What can hang from each mark
z_111: z_149
z_149: z_111 z_881
z_809: z_111 z_481 z_486 z_881
z_486: z_802 z_809 z_943
z_900: z_726
z_653: z_403 z_943
z_350: z_809
z_967: z_726 z_802
z_943: z_486
z_403: z_481
z_726: z_967
z_50: z_403
z_303: z_210 z_809
z_692: z_210

Known rows, with every way that one mark hangs from another
z_403(z_481): [-16  -1  10   5   5   7   4   0  -3  25   0  -6  11  -2  -7   5   3  -8
  13   2   2   0   2 -13 -20  22   5  -4  -1 -16   6   1 -10  -8   0  -1
   7  -9  -7  -3  -6  -8   4  -2  10]
z_303(z_809(z_111 z_481 z_486(z_943) z_881)): [-37   7  44 -21 -12  -6  -1   0  15 -39 -15   1  38 -19 -11  39  -8   7
 -27  17  28  14 -15 -36  22  -5  -1   8 -10 -17  16 -13 -21 -19  23  15
  30  13 -31  23  -6 -30  15  35  10]
z_653(z_403(z_481) z_943(z_486(z_802))): [ -7 -23 -16  12   0   4   9 -35  14  10  14 -10  -2  15   9  33  13 -30
  16 -14  16   5 -14 -26 -21   1  14 -13 -12 -36  -1  21 -27   0  -3   3
  17 -13  17  -7 -15  42  -2 -16   3]
z_50(z_403): [ 22   9 -12  10  14  12  12   0   9   1   6  -7  -4  -5  18   4  10  -3
 -10   5  -9  -8   4  10  14  -3   9  -1  -5  -9   5  -4  -2  -3   7  -6
  -9   2   4  -8  -7   4  -5   2   7]
z_692(z_210): [ -6 -14   3  -1  -6 -22   3  26   7   5   1  -1   5   6  18   3  -5   8
 -14   9  -6   2 -10   1   0   0  -2   4  12  -5  -4   9   6  -7   4  -3
   3  -3  -1  -8   8  -8   7   9  10]
z_726(z_967(z_802)): [ -2 -23  -7  -1  12 -23 -18  -6   3   1   3   7  -1  -4  -4  12  22   9
 -15  -8   6   7 -10   3 -22   4   6  -5  -1   7  -1  13  -5 -13  -5  -9
 -10 -12  -2  15 -24   1 -14   6  -1]
z_653(z_403(z_481) z_943(z_486(z_802 z_809))): [-21 -25 -14  14   0   7  16 -32  21   1  10  -8  -7  15  15  39  16 -28
  12  -1  17  -5 -24 -18 -41  -7  12 -13  -6 -34  -4  27 -39  -9  -7  10
  28  -7   9  -7  -8  45  14 -21   9]
z_111(z_149(z_881)): [-16   1  32  -2  18  14  -4  -2  -5   3   2 -10  13  -5  18  30   3 -13
  16  -8   2   6  -1  -3  -1  -9  -8  -1 -12  24  12  -2 -17  -8 -17   3
  -1 -15  17  -1   4 -18  -3   9  10]
z_350(z_809(z_111(z_149) z_481 z_486(z_943) z_881)): [-48  -1  42 -26 -20 -10  -1 -10   6 -24 -20  -9  62 -48   8  51   2 -10
 -35  11  33  39 -10 -55  15  -5  -1   3 -17  -3  25  -5 -36 -21   6  11
  29   1  -3  16 -15 -39  27  17  47]
z_726(z_967): [ -6   0  -1  -5   6 -12 -16  -8  -2 -13   1   4   3  -8  -2  -1  11  14
 -12 -13  15   5 -14   6 -10   0   6  -1   1  13  -2  15 -12 -10  -6  -4
  -4 -10 -13  10  10   2  -6   0   3]
z_943(z_486(z_802 z_809(z_111(z_149) z_481 z_881))): [-41 -37  55  -8  -8   7   4  -5   9 -23 -16 -10  35  13  -3  42   8 -13
 -14  14  31  31 -25 -27 -28 -10  -7   7 -13  -4  14  20 -59   0 -20  22
  33  -7  -1 -11   8  12  34  25  48]
z_809(z_111 z_481 z_486(z_802 z_943)): [-47  -2  22 -17 -26 -22   1   1 -13 -30 -22   6  24   2 -11  17  -2  -7
 -19   3  40  37 -19 -33  29  -2  14  -5  -7 -10   1  11   8 -14   1  14
  25  -5 -18  10  -7  23  12  17  12]
z_486(z_802 z_809(z_111(z_149) z_881) z_943): [-51 -16  18  -9  -8  -5   9  -9  -7 -16 -25  -5  20  11   4  44  23 -15
 -25  22  33  26 -21 -24 -19 -31  10   5  16   7  -4  24 -39 -22 -18   9
  46   0   0   6   3  13  16   7  38]
z_967(z_802): [  4 -22  -6   0   5 -12  -2  -1   7  13   1   1   0   7  -1  12  10  -3
  -2   7  -6   3   0  -3 -10   8  -2  -3  -1  -1   0   3   4  -6   0   0
  -9  -3  12   3 -35  -2 -11   8  -5]
z_653(z_403(z_481) z_943(z_486)): [  5 -11 -12  11   3  15  11 -34  16  13  12 -10   5  -2  11  28  -3 -20
  10 -15  12   0  -6  -8 -20   3   5 -10  -8 -27   5  15 -20   4   4  -1
  10  -8  19  -8 -25   9  -7 -17   2]
z_350(z_809(z_111 z_881)): [-29   2  25 -17 -19   3  -3   9  13 -11   5  -2  30 -31  12  33   9  -4
 -21  20  14  31  -4 -22  -5 -11 -11   9   4 -15   6 -11 -33 -13  18   6
   3  23   3   9 -10 -25   1   8  29]
z_943(z_486(z_802)): [ -1 -29   6   3   1   1   1  -1  -7 -23   1   2  -3  35   0   1   6 -10
  10 -14   1   9 -12 -14  -6   2   0 -10 -15 -12  -1  15  -5  18  -8  13
   0   0  -3  -7   6  57   3  -6   2]
z_111(z_149): [ -5 -10   1   3  11   9   3 -12  -1  13  -7  -6  12  -7   0  10   8  -2
   6 -11   1   2   6 -11  -5  -5   0   3   3  13   7   3 -13   1 -18  -9
  12 -14  12  -7   2 -11   9   1  19]
z_350(z_809(z_111)): [-29   1   8 -12 -20   3  -5  14  11  -3   0   0  21 -31   8  17  12  -2
  -7   6  13  34   2 -16  -2  -2  -4   9  12 -15   3  -6  -8 -11   5   5
  -3  18   0   1 -12 -12  -2  -5  26]
z_653(z_403 z_943(z_486)): [ 19  -9 -24   4  -1   9   8 -34  20 -12  12  -5  -3  -1  21  24  -6 -13
  -2 -17   9   0  -8   2  -1 -23   3  -5  -6 -15   0  16 -10  10   5   3
   1   0  25  -6 -16  17  -9 -12  -6]
z_943(z_486(z_802 z_809(z_481 z_881))): [-19 -31  41  -6 -11 -10   5  -2  12 -35   0 -10  17  31   0  29   4 -13
 -18  18  11   7 -29 -27 -23  -3  -7  -4 -33 -15  12  12 -49   4  -2  31
  19  -3 -16   0  23  35  33  15  21]
z_900(z_726(z_967(z_802))): [  2  -7  -4  -2   5 -30 -22   5  -1   3  -7  11  -4  -4 -13   4  27   5
 -16   4  -1  19   3  -3 -32  23  -1 -21   0  12  -1  22  -5 -22  -3 -10
 -18 -23  -9   7 -35  10  -8  16 -15]
z_350(z_809(z_111(z_149) z_481 z_486(z_802 z_943) z_881)): [-56 -15  38 -30 -18 -18  -1 -11  -3 -26 -14  -7  54 -27   6  53  17 -19
 -33  10  40  44 -19 -75  14 -11   2   0 -19  -9  16   2 -44 -22  -1  13
  38  -5  -1  17  -5  -5  31  15  47]
z_149(z_111 z_881): [ -4  20  39  -9  -3  11  11  31 -21  -6  -1   7   7  -1  10  32  -2  -8
   8   0   9  15 -12   2  19 -10 -10   4 -10   9   4  -3  -6 -22  -6  24
 -14   9   3 -11  -4 -16 -11  17  -8]
z_943(z_486(z_802 z_809)): [-15 -30   4   5  -1  -3   5   1   6 -33  -4   0  -8  34   5  12  10 -12
   9   0   1   0 -21  -9 -23  -2  -2  -6 -11 -16  -1  19 -17   6 -14  22
  10   9 -11  -8  16  58  18 -12   8]
z_303(z_210 z_809(z_486(z_943))): [-14   3   1  -8   4  13  -1 -16  22 -44 -10  -1 -10 -18 -10  16  -9  21
  -7 -10   2 -24 -12 -20  17  -5  11  -1   2 -24  15 -18  19 -11   8  12
  31  14 -23  15  -5  21  23   8 -14]
z_967(z_726 z_802): [  6 -12  -7  -2  -3 -22  -6  17  -2  14  -4   7   5   0 -21  19  10  14
  -8  14 -19  27   9  -6 -30  18   0  -6   0   1  -5   8  -1  -7   2  -7
  -5 -10  14   0 -20   0  -2  13 -20]
z_653(z_943(z_486(z_809(z_111)))): [-21  -9   0  13 -15   9   4   0  20 -36 -13   7  14   0   9  25  -4  -3
  -6   1  23  17 -14   7 -20 -21  -5   2  10 -16  -8  19 -24   3  -9  15
  14   9  -3 -11  -8  16  -6  -7  13]
z_809(z_111(z_149(z_881)) z_481 z_486(z_943)): [-49  15  57 -18  -7   0  -4   1 -14 -20 -22  -8  44 -18  10  43 -13  -8
  -8  -5  37  44 -12 -20  31  -5  -1  -1 -18  18  20   3  -2 -23 -11  12
  21 -11  -2  11 -10 -30   5  26  20]

Rows
[-21   3   5  -5 -14 -17   8   5   2 -17 -17  -7  10  16  -6  18   1  -6
 -26  14  16  10 -22  -7  -5 -13  11   3  -6   4   0  10   1 -17  -8  13
  26  -5 -21   9   7  -7  21   8  11]
z_486(z_809(z_481) z_943)
[-33   1  51 -13  14  48 -15  -5  24 -15   3  -7   1 -26   1  46   2  19
  13  -3  18   9  -9  -5  -3 -17  -7  14  12  -1  21 -22 -11 -20 -13   3
  26  -2   9   2  -3 -21   4  35  16]
z_303(z_210 z_809(z_111(z_149(z_881))))
[-58   6  61 -22  -7  11 -12   7   8 -12   3  -8  56 -55  21  53   2  -9
   0   1  26  43  -3 -40  18   4 -17   1 -25   5  27 -14 -30 -24  -6  17
   7  -6   4   5  -6 -45  17  19  37]
z_350(z_809(z_111(z_149(z_881)) z_481 z_486))
[-40 -16  38 -13  -4  20  -9 -16  30 -49   6   1   2 -31  -9  27  -1  25
 -16  14  23  -7 -22 -29   7  -3  -2   6   5 -41  17 -22 -28 -11  17  15
  33  21 -13  16  -1  26  22  31   5]
z_303(z_210 z_809(z_111 z_486(z_802) z_881))
[-22  -7  12 -13 -10 -25   8 -13 -10 -47 -12   2  12  10   4  21   1 -12
 -23   5  13  -3 -17 -38  18  -7   7 -10 -18 -11   2   7 -18  -9  11  16
  19  13 -13  22   4  34  13   4  -4]
z_809(z_486(z_802 z_943) z_881)
[-39   0   1  -4  -7   2   8  -2  -4  -5 -34  -3  16  -3   3  28  11  -7
 -11   7  27  26 -10  -1 -10 -26  10   5  25  12  -3  20  -2 -19 -26   2
  36   3  -2  -1  -7 -10  12  -2  34]
z_486(z_809(z_111(z_149)) z_943)
[-44  -4  43 -20 -27 -23   3  -3 -11 -40 -22   1  38   2  -7  30  -6  -9
 -33  17  44  35 -23 -39  25  -6   7  -3 -11 -14   3   7 -20 -16  15  18
  28   3 -16  21  -3  10  15  27  14]
z_809(z_111 z_481 z_486(z_802 z_943) z_881)
[-20  -3  37 -12   0  35  -8  -8  33 -27   6  -2   0 -25 -11  28  -4  30
 -15  17  16  -1 -11  -5  -4 -10  -6  18  19 -25  12 -25 -21 -12  18   4
  26  19  -6  10  -6 -11  10  38   8]
z_303(z_210 z_809(z_111 z_881))
[-54 -23  65  -7  -4  13  -3   7   1 -21  -9 -11  28  22  11  49  11 -19
  12   4  28  44 -24 -16 -15 -12 -11   2 -19   9  14  16 -36  -8 -30  28
  20 -13   0 -13  10  15  19  24  36]
z_943(z_486(z_802 z_809(z_111(z_149(z_881)) z_481)))
[-18  -3  32  -6  -7  -8   5   2  18 -12   1 -11  20  -2   1  27  -4  -3
 -28  31   8  -4 -20 -10 -17  -4  -6   5 -15  -1   8  -1 -45 -14   6  15
  20  -4 -13   8  14 -26  28  25  16]
z_486(z_809(z_481 z_881))
[-18  -9   5   0 -21  10  10 -20  31 -13   1  -9  14 -11   9  42  -7  -9
 -17   6  34  25 -22   8 -10 -25   1   4  -2 -20  -3  19 -23  -7   2  15
  21   0  11 -11 -16  -7   7   6  19]
z_653(z_403 z_943(z_486(z_809(z_111 z_481))))
[-69  -5  47 -23 -12 -11 -10   6  -9 -27 -12  -6  45 -23  21  62  17 -22
  -7  -1  39  57 -18 -60  25 -12   1  -5 -24   5  18   4 -18 -31 -14  23
  25  -8  -2  18  -3  -1  18  12  40]
z_350(z_809(z_111(z_149(z_881)) z_481 z_486(z_802 z_943)))
[-31  12  30 -15 -19  -9   4  -2  -8 -39 -24   5  35 -14   5  23 -16  -3
 -30  10  29  21  -4 -10  23  -6  -2  -1   2 -10   4   2  -6 -10  19  13
  17  24 -12  19 -17 -10   0  12   7]
z_809(z_111 z_486(z_943) z_881)
[-34 -23  17   0 -13   3   3   9   8 -30  -9   3   5  26   1  12  10  -5
   5   8  19  25 -18   2 -24  -7  -2   1   7 -19  -7  19 -14   3 -15  23
  13  18 -13 -11   4  48  11  -3  18]
z_943(z_486(z_802 z_809(z_111)))
[-70  -8  58 -21 -10   0 -15   4   3 -14   4  -5  48 -36  19  54  18 -16
   4   3  30  48 -16 -55  17  -3  -8  -4 -27  -1  21  -8 -38 -24 -10  20
  15 -11   5   6   2  -8  20  17  41]
z_350(z_809(z_111(z_149(z_881)) z_481 z_486(z_802)))
[-53  -5  38 -25 -34 -26   0   2   2 -40 -10   0  44 -21   6  45   9 -13
 -40  21  40  44 -18 -62  21  -6   6  -1 -17 -23  10  -3 -31 -22  17  23
  24  13 -16  26  -7   6  27  14  29]
z_350(z_809(z_111 z_481 z_486(z_802 z_943) z_881))
[-49 -20  53 -14 -10  -1   1 -16  -1 -15 -11  -6  46 -23  -7  33  -1  -6
 -17  10  38  25 -13 -44   7   1  -5  -3 -14  -6  17   3 -47 -11  -2  10
  34 -16   1   5   3 -10  28  33  36]
z_809(z_111(z_149) z_481 z_486(z_802) z_881)
[-35 -28  53  -7 -20  -3   2   4  11 -34  -8  -7  29  22  -4  34   0  -9
 -21  25  30  29 -29 -15 -19  -6 -10   4 -15 -16   7  15 -47  -1   2  30
  23   7 -16  -4   8  24  22  25  31]
z_943(z_486(z_802 z_809(z_111 z_481 z_881)))
[-33   0  31  -6 -14   4   5   8  14 -18  -8  -2  18 -10   7  26  -1   0
 -21  32  21  11 -13   9 -17 -12 -10  10  14  -8  -3   1 -33 -16   8  14
  15  21  -7   3  -1 -19   9  14  17]
z_486(z_809(z_111 z_881))
[-37 -24  32  -4 -19  -2   1   9   9 -25 -10  -1  13  26  -5  17   6  -7
  -5  12  28  33 -25 -11 -16  -1  -1   2 -10 -14   2  16 -21   1 -11  28
  19   0 -16 -12   7  36  21  13  28]
z_943(z_486(z_802 z_809(z_111 z_481)))
[-60  11  51 -26 -13  -4  -9   8  -4 -24 -15  -7  56 -39  20  57   2 -15
 -14  -1  31  52 -11 -44  28  -6  -4   1 -22   9  24  -5 -12 -29  -9  19
  17  -5  -3  14 -12 -35  12  14  35]
z_350(z_809(z_111(z_149(z_881)) z_481 z_486(z_943)))
[-26 -13  30  -9  14  24  -3  -8  18  -2  -5  -6  25 -21  -6  37  14  10
  -1  12  16   5   0 -21 -17 -13 -11  16  14  -4  15 -10 -42  -9  -2  -4
  29   4   4   0  -3 -39   8  27  31]
z_303(z_809(z_111(z_149) z_881))
[ -6 -29   8  -1 -11  -6  13 -38  33 -29  13 -12   9  15  18  56   5 -24
 -23  16  21   2 -37 -22 -20 -26   1  -3 -22 -20   2  22 -62  -5   6  19
  30  -5  11   2   5  25  25  10  10]
z_653(z_403 z_943(z_486(z_802 z_809(z_481 z_881))))
[-52 -18  38 -14 -16 -13   7  -8  -2 -16 -29  -9  30  10  -6  50  19 -16
 -34  25  42  37 -29 -35 -14 -27   9   7   3  10   2  21 -44 -26 -17  12
  50 -14  -7  10   8  -2  32  27  46]
z_486(z_802 z_809(z_111(z_149) z_481 z_881) z_943)
[-63  -4  48 -11  -9  -7   0   3 -10 -17 -19  -8  25  18   6  56  20 -23
 -11  17  44  49 -27 -24  -2 -31   8   6  -3  19   5  16 -19 -34 -29  18
  37 -17  -5   7   9   0  17  25  36]
z_486(z_802 z_809(z_111(z_149(z_881)) z_481) z_943)
[-30 -10   4  -6 -14 -28  10   2  -2 -21 -12  -6  -1  30  -7  22  17 -15
 -22  15  22  16 -27 -27  -6 -17  21  -1  -8   1  -8  19  -9 -19 -13  17
  33 -11 -22  11  15  28  30   7  14]
z_486(z_802 z_809(z_481) z_943)
[-29 -19  12   2 -10 -14   2   1  10  -7  -1  -5  -1  13 -10  17  15  -9
 -10  24  15   7 -23 -22 -16  -3   8   1 -10  -2  -1  10 -28 -14 -13  17
  24 -14 -16   0  20  23  29   8  16]
z_486(z_802 z_809(z_481))
[ -5 -17  44  -6  -5  -1   8   1  16 -31  -3 -11  28  18   4  26 -14  -8
 -24  14   4   3 -23  -7 -21   1 -15   4 -28  -8  15   5 -43   7   2  27
  11   1 -12  -2  14  -4  27  15  18]
z_943(z_486(z_809(z_481 z_881)))
[-24  -9 -15   2  -8 -20   7   0  -5 -26 -17   0 -11  30  -1  17  21 -14
 -10  12  10   5 -22 -16  -6 -20  17  -4   6  -3 -13  21  -3 -18 -14  12
  27   6 -15  10  12  44  15  -9   6]
z_486(z_802 z_809 z_943)
